What can hang from each mark:
Z_762: Z_661 Z_749
Z_420: Z_325 Z_749
Z_217: Z_749
Z_325: Z_420
Z_661: Z_762
Z_766: Z_661 Z_749
Z_749: Z_420 Z_762 Z_766

Every row comes from one small tree of marks. The marks that hang from a mark follow it in brackets, in the order of their numbers. Every link used is in the known rows. Which tree was each row made from?
Known rows:
Z_749{Z_420 Z_766}: [ 0.19 -0.08 -0.67 -0.03  0.17 -0.05  0.07 -0.01 -0.03 -0.08 -0.05  0.05
 -0.05 -0.21  0.31  0.07 -0.06  0.00  0.16]
Z_762{Z_661 Z_749{Z_420 Z_766}}: [ 0.06 -0.17 -0.36 -0.28 -0.01 -0.02  0.14 -0.23 -0.31 -0.07 -0.03 -0.03
 -0.13 -0.02  0.37 -0.01 -0.12  0.30  0.32]
Z_661{Z_762{Z_749{Z_420{Z_325} Z_766}}}: [ 0.20 -0.04 -0.63 -0.17  0.21  0.13 -0.05 -0.13 -0.16  0.20 -0.13  0.13
 -0.19 -0.23  0.34 -0.15 -0.05  0.31 -0.04]
Z_749{Z_420 Z_762 Z_766}: [ 0.11 -0.20 -0.13  0.07  0.25  0.02  0.08 -0.09  0.07  0.01  0.03  0.04
 -0.02 -0.21  0.33  0.08  0.00 -0.03  0.32]
Z_749{Z_420{Z_325} Z_766{Z_661{Z_762}}}: [ 0.23  0.17 -0.49  0.09  0.26  0.05 -0.17 -0.05  0.08 -0.24 -0.20  0.10
 -0.20 -0.28  0.12 -0.09  0.13  0.33 -0.03]
Z_762{Z_661 Z_749{Z_420}}: [-0.13  0.00 -0.23 -0.33 -0.01 -0.01  0.15 -0.19 -0.27  0.14 -0.24 -0.12
  0.01 -0.04  0.31 -0.08 -0.13  0.14  0.31]
Z_766{Z_661 Z_749}: [ 0.38  0.34 -0.64  0.04  0.21 -0.35  0.19 -0.04  0.18  0.19 -0.34 -0.23
  0.09 -0.06  0.09  0.04  0.12 -0.18  0.03]
Z_325{Z_420{Z_749{Z_762 Z_766}}}: [-0.10 -0.14  0.01  0.29  0.12 -0.10  0.15  0.07  0.14 -0.20 -0.02  0.09
  0.02 -0.13  0.37  0.08  0.02 -0.19  0.15]
Z_766{Z_749{Z_762{Z_661}}}: [-0.08  0.14  0.08 -0.04 -0.20 -0.36  0.46 -0.14  0.09  0.30 -0.11 -0.22
  0.12 -0.02  0.31  0.06  0.19 -0.24  0.31]
Z_325{Z_420{Z_749}}: [-0.21  0.17 -0.41  0.15  0.04 -0.19  0.16  0.17  0.08 -0.08 -0.31  0.01
  0.12 -0.14  0.28 -0.01 -0.02 -0.35 -0.04]
Z_766{Z_749{Z_762}}: [ 0.16  0.13 -0.26  0.06  0.12 -0.31  0.34 -0.08  0.20  0.50 -0.14 -0.16
  0.16 -0.12  0.28  0.05  0.13 -0.39  0.15]
Z_661{Z_762}: [ 0.23  0.28 -0.08  0.20  0.07 -0.24  0.22  0.07  0.30  0.37 -0.28 -0.10
 -0.08 -0.30  0.33 -0.03  0.09 -0.11 -0.15]
Z_217{Z_749{Z_420 Z_762 Z_766{Z_661}}}: [ 0.21 -0.15  0.23  0.09  0.43 -0.03 -0.10 -0.24  0.11 -0.20 -0.14  0.04
 -0.16  0.03  0.22 -0.15 -0.01  0.10  0.32]
Z_420{Z_325 Z_749{Z_766{Z_661}}}: [ 0.23  0.35 -0.73  0.11  0.01 -0.06 -0.04  0.08  0.11 -0.43 -0.42  0.07
  0.02 -0.08  0.03 -0.25  0.13  0.49 -0.02]
Z_325{Z_420{Z_749{Z_766{Z_661{Z_762}}}}}: [ 0.04  0.16 -0.20  0.37  0.34 -0.17  0.03  0.08  0.20 -0.34 -0.19  0.05
 -0.31 -0.18  0.26  0.08  0.07  0.01 -0.18]
Z_762{Z_661 Z_749{Z_420{Z_325} Z_766}}: [ 0.05 -0.08 -0.52 -0.36 -0.22  0.11  0.03 -0.22 -0.36 -0.18 -0.11  0.07
  0.00 -0.01  0.30 -0.16 -0.02  0.47  0.31]
Z_749{Z_762{Z_661}}: [-0.01  0.11  0.59  0.08 -0.30 -0.19  0.32 -0.08  0.19  0.11 -0.21 -0.16
  0.13 -0.11  0.29 -0.01  0.16  0.06  0.37]
Z_762{Z_661 Z_749}: [ 0.19  0.10 -0.02 -0.15 -0.23 -0.12  0.28 -0.14 -0.08  0.21 -0.34 -0.20
  0.07  0.01  0.32 -0.11  0.00  0.25  0.21]
Z_420{Z_325 Z_749{Z_762{Z_661}}}: [-0.42  0.32  0.10  0.00 -0.46 -0.10  0.25 -0.01  0.08 -0.13 -0.36  0.00
  0.20 -0.06  0.17 -0.30  0.19  0.24  0.25]

Write each row's tree:
[ 0.02  0.12 -0.39  0.12 -0.13  0.00  0.09  0.06  0.15 -0.12 -0.20  0.13
  0.11 -0.12  0.22 -0.23  0.14  0.27  0.13]
Z_420{Z_325 Z_749{Z_762 Z_766}}
[-0.20  0.06 -0.65 -0.15  0.11 -0.08  0.11 -0.13 -0.02  0.29 -0.13  0.01
  0.25 -0.16  0.18 -0.09  0.11 -0.35  0.25]
Z_766{Z_749{Z_420{Z_325} Z_762}}
[-0.15 -0.11  0.04 -0.10 -0.30  0.07  0.07 -0.15 -0.10 -0.30  0.03  0.11
  0.05 -0.12  0.25 -0.06  0.15  0.31  0.46]
Z_749{Z_420{Z_325} Z_762{Z_661} Z_766}
[ 0.17  0.32 -0.38  0.25  0.30 -0.20  0.09  0.08  0.27 -0.14 -0.31 -0.02
 -0.35 -0.18  0.20 -0.10  0.08  0.22 -0.19]
Z_420{Z_749{Z_766{Z_661{Z_762}}}}
[ 0.25 -0.03 -0.18  0.10  0.23  0.14 -0.18 -0.13  0.08 -0.34 -0.16  0.08
  0.04 -0.17  0.04 -0.09  0.14  0.36  0.34]
Z_749{Z_420{Z_325} Z_762 Z_766{Z_661}}
[ 0.28 -0.20 -0.75 -0.18  0.28  0.04  0.05 -0.15 -0.19  0.15 -0.08  0.01
 -0.08 -0.11  0.35 -0.01 -0.18  0.14  0.19]
Z_762{Z_749{Z_420 Z_766}}
[-0.45  0.11 -0.32 -0.28 -0.22 -0.14  0.23 -0.20 -0.15  0.09 -0.09 -0.04
  0.20 -0.08  0.20 -0.07  0.16 -0.18  0.39]
Z_766{Z_749{Z_420{Z_325} Z_762{Z_661}}}
[ 0.49  0.23 -0.01  0.11  0.39 -0.13  0.05 -0.11  0.19  0.35 -0.46 -0.20
 -0.19 -0.15  0.20 -0.11  0.02  0.24 -0.09]
Z_766{Z_661{Z_762{Z_749}}}
[-0.17  0.29 -0.20  0.10 -0.15 -0.05  0.13  0.08  0.18  0.07 -0.42  0.05
  0.25 -0.13  0.14 -0.31  0.13  0.10  0.09]
Z_420{Z_325 Z_749{Z_762}}
[-0.30 -0.03  0.31 -0.07 -0.11 -0.05  0.20 -0.13  0.00  0.00 -0.11 -0.08
  0.08 -0.15  0.27  0.01  0.04 -0.08  0.45]
Z_749{Z_420 Z_762{Z_661}}
[ 0.03  0.03 -0.41 -0.16  0.40  0.02  0.07 -0.11 -0.07  0.46 -0.26 -0.05
 -0.16 -0.23  0.36 -0.08 -0.14 -0.06 -0.03]
Z_661{Z_762{Z_749{Z_420}}}
[ 0.38 -0.10  0.30  0.18  0.05 -0.19  0.16 -0.12  0.23  0.15 -0.08  0.03
 -0.06  0.03  0.41 -0.17  0.05  0.01  0.20]
Z_217{Z_749{Z_762 Z_766}}
[ 0.05 -0.03  0.14  0.37  0.32 -0.07  0.02  0.01  0.21 -0.42 -0.17  0.03
 -0.05 -0.09  0.17  0.09  0.07  0.05  0.18]
Z_325{Z_420{Z_749{Z_762 Z_766{Z_661}}}}
[ 0.13  0.11 -0.41  0.27  0.25 -0.13 -0.01  0.10  0.12 -0.51 -0.23  0.03
 -0.07 -0.08  0.18  0.06  0.02  0.04  0.00]
Z_325{Z_420{Z_749{Z_766{Z_661}}}}
[-0.42 -0.01 -0.16 -0.22 -0.02 -0.23  0.35 -0.19 -0.10  0.21 -0.01 -0.14
  0.08 -0.05  0.28  0.09  0.07 -0.37  0.40]
Z_766{Z_749{Z_420 Z_762{Z_661}}}
[-0.25  0.15  0.04  0.04 -0.44 -0.06  0.22 -0.02  0.04 -0.32 -0.17  0.08
  0.05 -0.03  0.24 -0.21  0.19  0.39  0.25]
Z_420{Z_325 Z_749{Z_762{Z_661} Z_766}}
[-0.04  0.14 -0.52 -0.09  0.30 -0.05 -0.03 -0.17  0.02  0.06 -0.27 -0.06
  0.19 -0.13 -0.03 -0.09  0.16 -0.12  0.25]
Z_766{Z_661 Z_749{Z_420{Z_325} Z_762}}
[ 0.11  0.00 -0.59 -0.13 -0.02  0.02 -0.09 -0.09 -0.11 -0.14 -0.19  0.20
 -0.02 -0.01  0.33 -0.32 -0.01  0.13  0.11]
Z_217{Z_749{Z_420{Z_325} Z_766}}
[ 0.17  0.41 -0.53  0.19  0.10 -0.09 -0.02  0.09  0.22 -0.27 -0.38  0.08
 -0.20 -0.19  0.11 -0.25  0.17  0.44 -0.20]
Z_420{Z_325 Z_749{Z_766{Z_661{Z_762}}}}
[-0.09  0.04 -0.14 -0.02  0.01  0.09 -0.01 -0.05  0.06  0.07 -0.23  0.07
  0.25 -0.24  0.15 -0.16  0.09  0.01  0.29]
Z_749{Z_420{Z_325} Z_762}
